In the rows, 128 means zero.
Known rows, with every step that occurs:
vemel > moteb > narulev: [167 152 120  84 114 120 142 114 136 138 134 142  93 181 122  98 140 112
  98 150 119 129 125 124 128 116 138 113]
kimok > pemude > fepe: [126 131 125 132 129 122 164 112 135 137 128 139  96 150 123  44  14 126
  99 116 135 156 162 113 139 140  45 137]
fepe > narulev > tusir: [114 143 142 141 138 135 149 123 133 123 129 125 147  68 115 168 128 125
 137 128 110 151 130 133 121 115  83 121]
moteb > narulev > delosal > munugak: [135 133 137 127 117 129 122 120 138 122 143 115 134 135 156 111 100 147
 134 136 130 125 118 119 128 160 204 132]
pemude > fepe: [109 125 124 145 130 120 151  94 131 135 116 131 105 147 123  47  49 137
 106 112 132 143 153 116 135 136  28 137]
fepe > narulev > tusir > vemel > delosal: [106 111 126 130 121 125  96 141 131 136  97 119 119  70 124 152 188 124
 113 124 126 126  98 125 132 108 140 121]
tusir > narulev > delosal: [ 97 136 123 113 125 133 118 147 124 115 136 103 154 157 139 151 130 135
 144  91 129 112 116 141 124 142 160 142]
kimok > pemude > fepe > narulev > delosal: [125 148 143 119 117 134 136 114 130 123 138 116 123 160 150 121  14 134
 142 113 127 167 118 120 132 129 114 126]
pemude > kimok: [120 119 131 113 132 134 151  98 129 125 129 100 138 163 127  52  58 123
 112 133 142 132 143 117 129 162   4 150]
kimok > pemude > fepe > narulev > tusir > vemel: [ 98 140 131 123 117 132 120 153 119 134 152 116 111 117 116 140 135 121
 136 138 133 139 144 126 131 114  69 139]
munugak > delosal > narulev: [158 103 134 146 139 137 136 124 123 121 133 159 149 166 133 138  83 147
 142 127 130 118 116 129 127 116 169 136]
delosal > narulev > fepe: [146 123 135 154 150 121 150 116 128 125 146 138 153 151 131 110  87 152
 136 133 133 138 146 144 134 137 152 137]
moteb > vemel > fepe > narulev > delosal: [137 145 137 120 119 135 117 113 129 121 124 119 123 154 145 158  66 118
 148 123 124 141 116 127 128 130 132 113]
munugak > delosal > narulev > fepe: [154 119 139 153 144 127 141 115 124 121 142 152 161 125 136 117  82 142
 144 128 132 142 128 141 136 124 170 138]
delosal > narulev: [145 111 129 149 149 129 150 127 128 127 138 141 138 206 126 126  88 161
 132 133 132 112 141 132 125 136 139 134]
delosal > munugak: [126 105 132 147 125 132 137 116 138 131 131 122 122  97 144  99 127 146
 123 145 128 107 131 119 131 160 131 142]
tusir > vemel > delosal > narulev: [141  98 121 146 140 121 112 141 125 132 117 135 126 181 129 138 131 156
 123 131 137 107 119 129 128 121 190 128]
vemel > tusir > narulev: [108 126 105 127 141 126 132 168 108 126 130 138 124 135 104 168 184 125
 108 117 137 106 128 131 116 123 144 144]
fepe > narulev: [124 137 144 131 117 139 143 114 130 133 139 120  98 123 135 156  75 135
 123 153 117 147 111 123 130 117  78 134]
munugak > delosal > narulev > tusir: [138 119 136 151 154 133 143 131 127 114 125 153 183  96 114 157 137 134
 150 110 118 131 134 136 120 115 144 123]
narulev > fepe: [123 126 134 145 136 126 149 109 133 131 135 130 142 104 130  93 110 133
 126 128 128 142 138 141 139 142  93 141]
vemel > fepe > narulev > delosal: [128 135 141 122 115 135 116 119 130 122 120 120 125 141 146 145  55 127
 145 112 121 142 114 126 127 127 133 112]
kimok > pemude > fepe > narulev > tusir > vemel > delosal: [113 118 124 129 121 121 104 141 131 137 100 123 110  73 124 128 144 118
 107 121 130 141 110 119 135 108 142 121]
munugak > delosal > narulev > tusir > vemel: [108 117 128 132 127 136 110 157 116 127 143 130 145 134 116 153 189 131
 152 128 135 109 135 134 127 114 115 142]
moteb > vemel > delosal: [143 116 117 130 135 125 124 106 139 136  87 130 116 117 129 137 177 112
 100 138 128 121 101 124 136 133 125 122]

Rows:
[144 154 126 108 137 121 147 123 137 126 125 141 143 111 106 130 177 110
 119 126 111 138 140 133 120 116 124 108] : vemel > moteb > narulev > tusir
[161 127 115 134 150 133 155 120 113 139 115 167 117 181 102 144 194 107
 113 151 143 131 132 114 123 132  60 124] : moteb > vemel > tusir
[134 115 129 154 161 122 140 132 135 119 108 141 173 102 111 152 149 141
 133 107 119 129 135 136 119 122 162 114] : vemel > delosal > narulev > tusir
[133 126 120 134 130 129 117 137 123 118 140 117 142 129 148 150 154 134
 141 131 139 107 123 123 121 157 204 139] : moteb > vemel > tusir > narulev > delosal > munugak
[119 149 140 141 139 129 155 122 133 123 133 131 135  74 114 140  72 121
 128 123 116 170 146 125 125 114  76 121] : kimok > pemude > fepe > narulev > tusir
[123 117 124 136 127 129 116 143 124 118 135 117 144 115 147 137 141 143
 139 120 136 109 120 123 121 155 208 138] : vemel > tusir > narulev > delosal > munugak
[127 120 137 135 108 133 102 127 130 124 137 111 117 107 159 132  94 139
 147 139 131 118 120 118 128 145 187 127] : tusir > vemel > fepe > narulev > delosal > munugak
[120 136 139 117 110 136 104 129 125 124 127 115 118 147 145 148  70 126
 150 116 127 136 115 127 129 124 133 117] : tusir > vemel > fepe > narulev > delosal
[112 148 139 148 140 127 150 113 131 122 127 127 137  73 115 143  89 126
 132 120 114 162 141 126 123 112  70 121] : pemude > fepe > narulev > tusir
[122 104 130 145 118 125 100 132 134 131 116 115 117  47 146 137 160 138
 121 146 129 116 106 117 130 133 194 129] : fepe > narulev > tusir > vemel > delosal > munugak
[120 141 145 119 116 140 128 116 129 122 135 111 135 157 151 150  72 138
 151 116 122 149 104 128 128 130 117 128] : fepe > narulev > delosal
[102 121 125 132 132 131 116 158 119 130 146 120 139 152 113 145 192 138
 147 131 136 107 147 135 127 123 100 140] : delosal > narulev > tusir > vemel
[144 113 110  91 115 128 126 129 124 141 117 135 117 131 117 105 244  99
 133 131 124  96 141 135 124 104  65 118] : narulev > tusir > vemel > moteb
[116 127 118 126 122 122  99 151 126 133 111 140 100 107 104 117 136 105
 118 123 129 105 157 128 128 123 121 108] : moteb > narulev > tusir > vemel > fepe
[107  98 119 126 116 125  96 137 131 143  93 119 107 104 129 118 189 128
 103 124 132 111  96 123 138 121 130 131] : tusir > vemel > delosal
[122 138 138 143 139 130 136 126 133 121 115 135 136  52 110 164 109 114
 132 123 110 144 141 131 120 113 100 106] : vemel > fepe > narulev > tusir
[119 134 118 140 144 120 137 146 115 124 141 136 143 101 116 139 149 127
 120 121 137 135 136 143 129 128 153 143] : vemel > tusir > narulev > fepe
[147 120 115  90 110 129 124 129 123 140 124 132 109 126 120 124 227  99
 134 140 121 107 135 134 123  95  72 117] : fepe > narulev > tusir > vemel > moteb
[114 119 126 134 122 131 115 138 131 116 142 104 145 109 155 131 128 146
 142 121 132 103 121 128 124 159 204 143] : tusir > narulev > delosal > munugak
[156 153 117  77 105 121 125 130 128 142 143 134  84 195 122 105 168 111
 104 155 127 121 125 125 129 112 137 119] : tusir > vemel > moteb > narulev
[110 133 119 115 134 131 120 153 115 117 129 122 153 164 129 158 149 131
 141  92 135 120 115 133 119 135 164 134] : vemel > tusir > narulev > delosal
[159 153 128 110 127 115 144 108 134 133 143 139 122 135 129  91 120 118
 113 144 125 151 133 139 136 124 151 121] : vemel > moteb > narulev > fepe
[ 96 144 127 114 118 130 113 157 123 133 150 117 122 139 110 139 195 125
 130 137 132 119 137 131 130 123  99 138] : moteb > narulev > tusir > vemel
[149 125 113 135 135 127 126 112 133 132  99 149  97 135 113 118 118  94
 112 139 130 102 157 128 131 142  85 110] : moteb > vemel > fepe
[153 153 126 105 120 116 132 118 128 136 150 133 115 144 129  95 139 117
 116 148 129 144 134 139 137 120 148 125] : tusir > vemel > moteb > narulev > fepe
[118  98 125 146 122 124 102 133 136 132 111 118 126  51 142 120 181 138
 119 138 131 106 114 119 131 141 187 131] : narulev > tusir > vemel > delosal > munugak
[142 152 127  82 108 127 115 127 129 128 138 119 126 208 141 115 139 121
 137 120 128 131 113 128 128 127 158 117] : tusir > vemel > moteb > narulev > delosal
